What can hang from each mark
Q966: Q867
Q631: Q21
Q535: Q21
Q998: Q21 Q867
Q867: Q272 Q966
Q21: Q87 Q221 Q406 Q510 Q630 Q631 Q998
Q406: Q21
Q318: Q21
Q87: Q21
Q510: Q21

Every row comes from one small tree of marks. The marks that hang from a mark follow it in brackets, in the order of their numbers. Every link used is in the known rows. Which tree was each row made from?
In the rows, 128 means zero.
Known rows
Q631(Q21(Q510)): [124  98 116  84 121 228 165 116 137 149 122  98 152 139 166 131  87 117
 101 105 114 115 146 106 118 119]
Q318(Q21(Q221 Q406 Q510)): [130  90 132 113 115 131  71 128 158 139  62  96 152 122 119 137 103 109
 143  97 128 116 135 121 131 122]
Q87(Q21(Q221 Q406 Q510 Q630 Q631)): [118 113 130 206 146  46  70 131 148 180  98 151 119 128  84 121 140 120
 143 131 131 116 127 171 139 139]
Q318(Q21(Q87 Q221 Q406 Q510)): [137  88 145 129 100 143  72 122 147 133  72 108 141 120  92 144 147 115
 130  89 131 145 146 129 130 117]
Q318(Q21(Q87 Q221 Q631 Q998)): [139 148 156 127 123  82  82 124 140  51 149 133 115 114  86 130 101 131
 132 115 150 131 122 138 134 137]
Q510(Q21(Q221 Q631)): [131 117 132 137 139  82 101 144 157  77 114 114 122 136 104 139  97 118
 158 144 111  89 125 125 122 142]
Q406(Q21(Q510)): [128 129 124  68 124 172 127 126 139 168  85 108 111 143 171 132  95 103
 111 128 121 134 150 116 113 125]
Q87(Q21): [146 119 105  65 115 183 135 129 143 140 139 115 168 137 143 111  68 113
 133 120  82  91 136  92 111 135]
Q631(Q21(Q87 Q221 Q998)): [124 111 136 120 126 161 151 110 124  78 159 131 148 125  82 129 142 151
 103 108 148 144 112 121 132 108]
Q998(Q21): [137 122 109  59 103 220 142 128 151 128 145  98 127 135 226 116  70 131
 143 145 103  97 151  81 115 135]
Q87(Q21(Q221 Q630 Q998)): [125 132 117 131 159  79 137 121 136 124 140 152 151 118 109 108 115 128
 123 134 126 126  96 135 134 121]
Q867(Q966): [128 129  97  58  85 210 166 133 100 107 129 121 153 132 136 146  81 119
 148 127 120  95 143  85 113 122]
Q21(Q221 Q406 Q510): [121  81 117 107  94 119 100 127 142 171  75 123 126 131 157 148 127 122
 138  99 131 134 145 112 127 118]
Q87(Q21(Q221 Q406 Q630 Q631)): [125 134 120 210 141  50  62 138 141 145 130 149 141 128  81 114 128 131
 158 147 130 101 115 149 136 142]
Q406(Q21(Q87 Q221 Q998)): [127 143 143 104 133 100 113 121 123  99 126 141 110 128  91 131 154 135
 110 129 160 165 120 130 126 115]
Q867(Q272): [146 122 104  64 105 167 181 142 120 139 111 113 178 131 252 135  70 126
 144 109  70 125 151  52 102 119]
Q966(Q867(Q272)): [137 118 113  74 128 165 180 157 139 156 110 108 196 136 180 129  87 115
 133 111  93 118 118  44  98  98]
Q318(Q21(Q510)): [142 116 125  55 110 199 126 124 152 134  90  89 144 127 181 132  48  97
 121 102 103 111 152 100 116 132]
Q535(Q21(Q87 Q630 Q631 Q998(Q867))): [138 192 137 138 159 141 180 142  83  91 217 142  93 125 107 128 181 145
 118 145 128 126 100 150 135 152]
Q631(Q21(Q87 Q510 Q630 Q998(Q867))): [115 138 134 140 152 227 217 118  90 145 178 126 118 127  99 113 199 146
  78 114 141 160 107 137 131 116]
Q631(Q21(Q87 Q221 Q510 Q630 Q998)): [114 106 143 165 150 143 175 101 121 127 129 150 129 119 101 132 171 140
  78 112 160 176 118 161 140 105]
Q406(Q21(Q221 Q510 Q631 Q998)): [112 150 149 130 152  40  90 125 147 128 113 144  66 132 108 135 110 118
 114 130 170 138 124 166 136 134]
Q318(Q21(Q87 Q510)): [150 111 139  70  96 208 128 117 141 124  99 102 137 125 146 136  97 104
 110  96 109 139 160 109 116 127]
Q87(Q21(Q221 Q406 Q510 Q998)): [127  93 122 116 126  75 113 117 146 162 105 135 147 126  91 115 135 123
 131 102 121 124 119 143 137 114]
Q87(Q21(Q631 Q998)): [141 159 117  92 128  98 128 126 135 109 179 137 136 133 134 103  64 125
 138 143 109  91 129 122 124 144]
Q87(Q21(Q221 Q630 Q631)): [125 135 126 181 153  72  80 135 151 129 133 151 124 125  92 118  99 122
 140 139 125 100 111 148 129 144]
Q318(Q21(Q87 Q221 Q406 Q510 Q630)): [128 103 144 171 122 125  84 122 133 146  70 124 139 115 103 137 167 119
 124 112 142 161 136 146 137 117]

Which tree is each row?
[128 159 107 154 108 101 110 140 102 150 142 136 132 132 198 129 104 136
 161 171 126 118 145 113 127 145] -> Q21(Q406 Q630 Q631)
[118 115 122 108 143 150 150 116 137  85 155 121 155 127 113 124 100 143
 114 115 143 117 104 113 133 113] -> Q631(Q21(Q221 Q998))
[129 156 126 139 149  81 152 118 131 158 153 154 115 126 148 107  96 115
 116 145 116 120 129 162 133 143] -> Q87(Q21(Q510 Q630 Q631 Q998))
[118 112 153 186 126 120 101 121 157 142 118 152  58 122 155 133 153 137
 117 137 157 147 147 167 134 139] -> Q998(Q21(Q87 Q221 Q510 Q630 Q631))
[136 173 111  86 167 174 207 144  89 114 193 119 129 126 149 122 150 133
 121 140 111 109  90 124 131 138] -> Q535(Q21(Q630 Q998(Q867)))
[130 135 128 168  92 116 121 126 102 177 119 151 103 129 176 138 157 133
 129 145 133 162 165 143 129 136] -> Q21(Q87 Q406 Q510 Q630 Q631)
[149 131 130 147 101 120 118 140 114  97 139 111 147 141 120 130 152 133
 165 164 102 111 154 117 120 141] -> Q510(Q21(Q87 Q406 Q631))
[120 106 134 112 109  93  94 128 154 138 103 141  84 129 152 153  85 118
 131 103 138 123 146 133 126 139] -> Q21(Q221 Q510 Q631)
[131 144 129  53 136 199 161 130 126 123 145  87 126 122 133 118 106 111
 116  98 120 112 110 105 124 132] -> Q318(Q21(Q510 Q998(Q867)))
[ 99 140 118 186 166 148 154 136  98 124 168 119 147 126  63 110 198 161
 130 135 158 120  70 128 145 113] -> Q631(Q21(Q221 Q406 Q630 Q998(Q867)))
[132 167 154 170 144  64  95 122 127  62 147 149 115 107  94 127 117 134
 126 139 156 149 115 154 140 137] -> Q318(Q21(Q87 Q221 Q630 Q631 Q998))
[137 140 137  85  91 118 157 114 116 128 152 151  85 127 176 136 109 129
 109 119 137 158 163 134 125 135] -> Q21(Q87 Q510 Q631 Q998)
[128 176 133  78 133 189 159 135  91 119 172 117  99 136  98 114 182 139
 110 134 138 151 108 107 119 126] -> Q406(Q21(Q87 Q998(Q867)))
[113  86 135 202 131 157 127 114 119 164  99 135 147 127  89 137 201 142
 104 116 149 164 131 151 139 106] -> Q631(Q21(Q87 Q221 Q406 Q510 Q630))
[118 142 117 183 121  57  77 142 121 138 118 149 120 126 149 139 125 142
 162 152 148 123 128 130 135 140] -> Q21(Q221 Q406 Q630 Q631)
[143 171 125 113 113  98  94 131 121  86 156 107 151 124 154 113  67 128
 163 152 128  94 131 112 134 145] -> Q318(Q21(Q406 Q631 Q998))
[140  90 134 107 120 141 133 133 142  86  99 115 146 133  94 145 149 125
 137 124  97 129 132 110 117 118] -> Q510(Q21(Q87 Q221))
[124 106 114 168 144  91 125 142 130 123  85 116 169 130 122 131 157 127
 163 166 112 117 112 122 130 119] -> Q510(Q21(Q221 Q406 Q630))
[131 114 122 165 121  66  47 138 148 131 126 132 140 134  73 121 110 129
 164 126 123  83 124 129 130 142] -> Q87(Q21(Q221 Q406 Q631))
[133 100 127  94 137  84 137 123 131 132 115 126 135 125 137 146 144 125
 126 107 130 123 121 149 143 121] -> Q535(Q21(Q221 Q406 Q510 Q998))
[129 121 130 171 138  66 147 129 106 101 118 137 157 122 102 125 202 145
 145 166 120 155 110 140 138 111] -> Q510(Q21(Q87 Q221 Q406 Q630 Q998))
[121 149 102 147 141 160 179 120  93 131 165 120 186 128 168 103 123 149
 128 165 133 125 115 116 138 115] -> Q631(Q21(Q406 Q630 Q998))
[109 142 137 136 170  70 135 120 132 153  90 146  95 124 134 127 135 117
 100 142 164 167 111 162 137 114] -> Q406(Q21(Q221 Q510 Q630 Q998))
[144 140 133 109  90 186 114 128 142 107 170 120  92 134 191 120 104 142
 140 149 118 111 162 111 118 150] -> Q998(Q21(Q87 Q631))
[157 145 133  95 111 154 130 135 119  86 171 127 120 135 147 149 113 126
 128 127 108 110 153 127 121 152] -> Q535(Q21(Q87 Q631))
[117 131 137 169 163  32 118 118 149 146 130 167 101 119 101 114 111 118
 116 128 141 128 112 179 140 137] -> Q87(Q21(Q221 Q510 Q630 Q631 Q998))
[116 136 118  70 130 143 152 139 120 110 161 124 104 125 112 130 136 142
 132 104 136 121  92  96 126 123] -> Q21(Q221 Q998(Q867))
[137 132  98 138 126 145 128 131 118 171 131 124 183 133 148 103 117 125
 149 154  96 107 129 110 124 129] -> Q87(Q21(Q406 Q630))
[130 126 140 219 132  56  91 142 121 101 111 138 132 130  81 136 192 138
 162 170 123 134 129 151 134 134] -> Q510(Q21(Q87 Q221 Q406 Q630 Q631))
[114  89 140 171 141 176 144 109 132 141 105 136 131 125  97 139 167 134
  85 103 143 164 129 149 131 109] -> Q631(Q21(Q87 Q221 Q510 Q630))
[118 168 134 148 149 105 116 131 127 169 102 136  83 138 167 127 101 106
 115 160 143 139 146 153 124 146] -> Q406(Q21(Q510 Q630 Q631))
[132  90 124 127  97 221 148 114 114 162 121 104 161 139 129 131 159 135
 108 110 119 143 157 114 124 112] -> Q631(Q21(Q87 Q406 Q510))
[109 127 138 128 137 134 172 126 106 151 136 154  78 116 103 137 207 141
  97 100 150 181 103 143 134 115] -> Q21(Q87 Q221 Q510 Q630 Q998(Q867))
[118 133 127 137 128 200 183 154 120 132 138 107 100 132 137 128 140 131
 156 112 104  81 133 110 116 136] -> Q998(Q21(Q510 Q631) Q867(Q272 Q966))
[119 144 164 145 138  53  91 119 135 117 116 155  60 128  80 138 153 126
 101 123 172 169 136 171 134 129] -> Q406(Q21(Q87 Q221 Q510 Q631 Q998))
